(in the rows, 128 means zero)
Known rows, with every step that occurs:
F/B/N/M: [113 144 184 126  83  85  83 128 124 178 108 141 110  97 125 160 135  97
  84 141 133  98  95  96 179 107 176 118 160  89 159 120 114]
K/X/C/B/N/M/W: [ 97 192 159 175 101 119 110  88 102 158 164 122 124  95 137 167 110  89
 104 127 134 118 102 126 173 125 171 120 175  70 133 147 126]
P/B/N/M/D: [116 156 162 127 129  79  77 158 111 157  97 133 116 115  70 141 138  88
 106 165 132 113  88 121 188 116 158 138 145  77 142 122 123]
D/M/W: [103 130 141 112  61 133 105 152 120 116 109 141 125 102  92 189 131  97
 110 137 139 107  74  91 132 117 108 112 141  75 127 116 153]
N/M/W: [ 97 134 164 108  68 122 108 136 134 145 115 136 111  95 105 176 133  84
  87 154 139 109  75  87 150 130 132 121 152  83 128 123 135]
Y/P/B: [140 102 164 119 143 103  75 114 125 195 140 153 106 104  76 208 142  82
 160 132 170 116  90 126 128 107 124 126 135  78 139 153 123]
C/B/N/M/W: [108 166 136 128  89 101  94 135 114 176 127 144  89 101 119 158 136  70
  83 149 133  94  92 109 188 123 155 126 163  76 140 136 117]
L/U/A: [ 89 105 196  93  81 171 113 164 171 129 156 154 133  93 119 195 147  94
  89 122 131 128  85  73 134 103 112 109 146 110 108 143 145]
U/L/B/P: [126  82 189 110  89 123  79 138 135 145 124 126 123  92 145 220 137  82
  81  95 105 104 108  98 131 105 121 107 174  97 138 129 131]
Y/P/B/C: [130 129 193 134 143 103  80  98 129 201 141 141 111 103  95 212 119  83
 152 132 173 125  93 117 121 104 131 133 148  81 150 149 110]
F/B: [121 105 198 119  79 115  80 108 135 172 121 141 134  91 119 204 134 100
 100 120 139 104  95 101 131  94 151 104 152  83 149 134 132]
C/B/L/U: [105 140 162 115 115 143 111 136 143 162 170 138 131  80 145 218 143  84
  68 124 146 128 107  88 149 102 151 112 160  92 121 164 132]
K/X: [103 128 185 139  83 142 120 100 136 159 150 125 147  90  94 208 124 121
 135 105 147 147  84 114 114 100 148 125 144  83 130 138 133]
L/B/N/M: [112 152 181 124  98 107  77 147 121 154 131 141 102  78 130 160 128  87
  89 133 118 105 105 109 171 112 168 115 146  96 156 118 119]
D/Q: [102 125 170 129  81 127  93 134 130 136 100 155 145 102  77 187 133 108
 125 125 145 122  80  98 102  92 131 130 133 105 130 116 139]
M/D: [112 132 175 126  79 123  93 140 140 149 102 126 147 113  74 180 135 109
 116 133 129 120  80 108 117 101 131 124 136  84 126 122 138]
Q/D/M/W/B: [ 97 132 127 101  71 118  77 156 105  84  89 166 132 105  89 168 124  85
  92 142 112  91  89  94 138 111 120 119 136  89 137 102 162]
D/M/N/B/L/U: [ 91 153 136  87  84 127 116 198 132 134 140 156 146  64 115 171 137  99
  58 151 108 115  88  90 172 123 135 101 157 101 131 112 154]
F/B/P: [137  86 198 137  80  88  73 104 133 182  94 129 123  98 126 204 140  90
 108 116 124  95  99  91 125 101 150 113 178  89 151 122 128]
X/K: [109 123 202 155  91 145 101  99 144 162 146 133 136 103 105 201 122 111
 142 113 136 132  84 110  98 103 130 122 133  79 125 143 132]
Q/D/M: [105 130 124 123  70 137  97 145 120 102 101 160 155 113  70 175 128 110
 127 136 141 122  89  96 117 109 131 124 127  88 121 101 153]
B/N/M/A: [104 157 177 117  85 112 122 171 136 171 111 151 105 109  87 149 142 100
 100 162 143 119  69  89 166 110 140 139 148  99 134 111 113]
C/B/N: [120 147 150 145 100 110  84 118 120 195 139 144 110 102 111 187 137  93
 119 112 142 112 101 125 154  93 152 126 147  82 147 146 110]
N/B: [114 101 184 116  78 108  93 120 137 170 130 141 128  81  91 183 132 106
 108 123 133 122  99 108 136 114 139 115 144  84 143 128 135]
P/B: [120 103 181 118 123 116  78 118 122 163 136 141 126  92  88 209 135  91
 129 127 157 125  92 121 138 103 129 122 137  75 140 147 131]
K/X/C/B: [108 146 177 183 110 147 107  58 124 163 185 119 165  90 123 212 108 108
 140  93 147 140 117 138 114 104 160 113 157  74 125 160 129]
X/C/B: [113 133 172 168 104 136  85  77 129 167 161 129 149  94 127 210 117  93
 128 105 148 118 115 128 116 104 142 109 150  79 130 155 125]
F/B/L/U: [105 124 205  98  94 128 100 140 141 153 145 138 137  76 160 219 141  95
  50 128 139 116  96  67 148  95 158 100 166  97 138 148 145]
K/X/C/B/P: [124 128 177 200 112 120 100  54 120 174 159 108 153  97 131 211 115  96
 147  90 132 130 121 128 110 109 160 122 184  80 126 148 127]
Y/P/B/N/M: [132 140 152 126 149  74  77 133 116 203 127 154  80 109  83 165 143  77
 145 154 164 111  90 120 176 119 150 139 145  85 149 138 105]
P/B/L/U/A: [ 91 108 201  81 146 148  99 174 149 136 160 151 133  93 131 215 152  83
  71 135 143 139  85  79 169  97 113 119 159 101 110 160 148]
C/B/N/M/D: [116 175 135 144 105  93  89 145 125 174 111 135 119 120  86 135 139  87
  95 154 122 102 102 119 180 116 172 134 152  80 133 125 113]
W/M/N/B/L: [ 90 151 143  86  92 104  83 174 137 166 111 141 135  84 105 149 131 106
  67 141 108 118  72  96 179 117 153 132 160 115 158 113 111]

Rows:
[100 153 167 131  83 100 100 139 131 172 114 136 107  99 105 161 134 103
 107 140 142 121  83  98 164 112 155 134 147  95 145 120 112] : B/N/M
[108 134 127 109  69 113  96 167 125 151 117 158 144  80  73 155 130 104
 110 142 109 104  87 122 155 122 130 107 143  87 142  97 141] : D/M/N/B
[119 141 191 127  93 116  67 140 115 161 134 142 107  77 129 188 127  96
 108 106 120 107  99 119 147  90 151 109 139  93 160 129 127] : L/B/N
[ 89 129 196  93 109 123  97 150 144 139 148 135 125  72 152 214 136  91
  55 119 126 122  99  74 147  93 142 117 153 111 142 149 137] : W/B/L/U
[110 100 189  93  87 151  87 143 138 134 151 137 134  86 137 218 129  93
  73  99 120 115 104 108 136  99 123  99 147  91 136 141 133] : U/L/B
[119 130 178 126 124  96  72 131 108 178 127 142 106  97  95 194 136  95
 130 122 152 121  86 126 162  94 139 130 139  78 155 144 121] : P/B/N
[ 98 120 193  94  93 121 114 152 143 152 152 139 130  64 132 199 140 101
  57 130 132 135 101  75 153 114 145 109 160  98 132 141 147] : N/B/L/U
[ 96 160 124 109  72  99  71 168  90  98  80 167 113 111  96 152 126  89
  92 138 108  87  84  98 163 102 128 126 139  92 152  99 152] : Q/D/M/W/B/N
[ 85 154 147  72  88 125  98 195 148 142 138 146 132  66 124 149 136  96
  39 145 105 116  81  75 184 125 158 118 163 123 150 123 122] : W/M/N/B/L/U
[104 123 189  97 137 129  98 150 129 146 159 138 127  76 130 225 142  86
  78 134 156 137  92  88 157 103 137 117 153  88 128 162 144] : P/B/L/U
[ 99 155 188 123  72 113  93 130 138 193 127 141 141  72 107 175 109 101
  95 134 114 115  84 121 140 111 143 118 159  95 160 112 119] : M/N/B/C
[101 138 119 109  56 139  96 156 108  90  92 161 141 113  77 174 129  96
 109 148 134 107  75  90 126 118 116 119 136  80 118 101 167] : Q/D/M/W
[109 137 158 130 119 122  94 116 133 186 143 134 133  98 128 219 140  94
  96 120 150 130  98 109 143  94 145 127 156  84 129 153 120] : C/B/L
[118 117 139 110  75  84  71 160 138 171  88 137 119  89  90 135 135  90
  97 134  89  95  83  97 162 129 151 132 174 117 163  97 107] : W/M/N/B/P
[106 142 164 132  81 120  88 155 130 122  75 147 160 120  53 164 136 111
 117 139 127 115  76 103 104  93 132 132 133 100 121 104 148] : M/D/Q
[ 90 126 174  98 121 162 112 161 162 152 172 153 137  96 148 209 153  82
  61 125 133 130  99  78 160  98 126 115 167 105 102 162 137] : C/B/L/U/A
[ 93 127 172  99  83 103  88 137 130 139 112 139 103  86 117 170 130  74
  69 148 118  93  90  90 163 123 139 122 153  92 147 124 131] : N/M/W/B
[112 140 169 124 128  86  82 137 112 172 122 142 101  97  94 166 136  87
 113 148 151 118  91 116 187 115 155 135 146  82 150 134 114] : P/B/N/M
[109 118 185 111 141 108  82 128 119 170 131 132 130  93 110 224 138  96
 106 131 161 138  83 111 151  95 131 131 149  80 136 152 131] : P/B/L
[ 98 144 165 101  91 105  91 156 131 194 121 145 140  74 110 186 136 106
  81 138 115 120  74 118 161 106 139 121 159  98 145 119 132] : M/N/B/L
[100 162 168 123 100  72  77 159 127 151  86 131 113 111  92 131 132  95
  84 149 101  98  95 106 178 106 162 137 146 100 155 108 117] : W/B/N/M/D
[ 98 179 152 138  87  89  92 175 119 130  62 148 135 125  60 120 137 107
 102 163 122 110  76  98 151 106 159 145 141 106 132  90 131] : B/N/M/D/Q
[102 148 121 116  70 136 100 165 130 145 115 152 147  94  81 176 130 105
 125 137 125 107  71 118 135 107 120 113 134  92 134 103 135] : D/M/N
[ 95 170 133 121  64 118  92 156 116 131 101 166 165  90  78 146 104 104
 101 153 106 112  90 112 141 120 143 120 148  95 145  78 142] : Q/D/M/N/B/C
[ 92 135 188 102  93 144 117 151 148 146 150 132 133  78 140 220 141 102
  72 126 148 138  85  71 134 101 138 116 153 103 124 148 141] : B/L/U
[100 158  99 115  65 141  91 170 117 121  97 172 161 104  65 162 128 103
 124 149 120 106  71 117 129 110 128 121 129  96 125  88 149] : Q/D/M/N
[ 97 146 174 121  98  80  82 139 127 167 112 139  98  92 118 155 130  92
  90 134 120 105  98 101 177 105 161 135 146 104 164 121 107] : W/B/N/M
[102 138 176 100  92 121  90 163 128 143 138 139 110  92 143 175 130  89
  57 121 114 109 104 103 183 112 148 112 156  98 147 127 116] : U/L/B/N/M
[ 80 152 134  79  87 132  98 187 111  66 112 163 134  89 131 183 131  79
  41 151 112 103  91  61 157 112 127 113 151 101 125 116 175] : Q/D/M/W/B/L/U
[110 166 152 132 132  74  74 173 101 130  70 153 129 123  49 123 137  90
 108 171 130 108  84 116 174 107 158 147 142  92 137 105 134] : P/B/N/M/D/Q
[ 96 162 162 117  68 102 101 150 120 160 105 138  91  99 112 160 134  88
  88 151 136 105  70  92 174 122 140 129 156  86 143 120 125] : B/N/M/W
[ 89 162 112  85  81 132 107 203 120 109 122 176 160  75 101 155 135  97
  58 162 104 114  88  89 167 123 145 109 152 105 122  96 168] : Q/D/M/N/B/L/U
[100 163 161 107  97 110  82 198 116 100  86 150 138 117  97 133 133  93
  52 144  93  99  97 103 171 105 152 122 152 107 134  97 136] : U/L/B/N/M/D/Q
[137 102 154 153 101 102  84 101 134 191 123 131 117 103 113 203 142  78
 126 113 131 106 111 110 126 107 144 126 172  85 134 138 117] : C/B/P
[110 109 172 116  85  75  80 132 128 150  85 128  91  94 125 170 135  62
  77 145 103  83  93  81 159 129 137 131 180  98 148 113 129] : N/M/W/B/P
[ 80 133 181  71  95 145 108 201 161 160 151 164 142  73 130 177 150  92
  47 144  98 122  76  87 178 109 120 109 169 118 118 128 149] : M/N/B/L/U/A
[124 116 127 126  71  87  88 162 122 162  91 147 132  87  82 156 136  92
 117 138  94  94  91 112 150 127 129 116 169  94 144  86 138] : D/M/N/B/P
[101 135 139  93  73 111  79 164 140 160 116 149 130  82  82 135 128 101
  90 137 104 105  80 106 167 124 151 123 148 110 161 109 110] : W/M/N/B
[ 82 142 175  92 102  95  91 148 126 145 107 130 107  88 140 185 133  78
  47 152 121 107  81  79 176 116 139 131 165  96 143 128 132] : N/M/W/B/L
[ 83 154 201 113  83 102  93 121 134 145 114 127 109  86 136 174 106  75
  61 149 119 102  92  83 156 121 142 128 165  94 158 120 118] : N/M/W/B/C
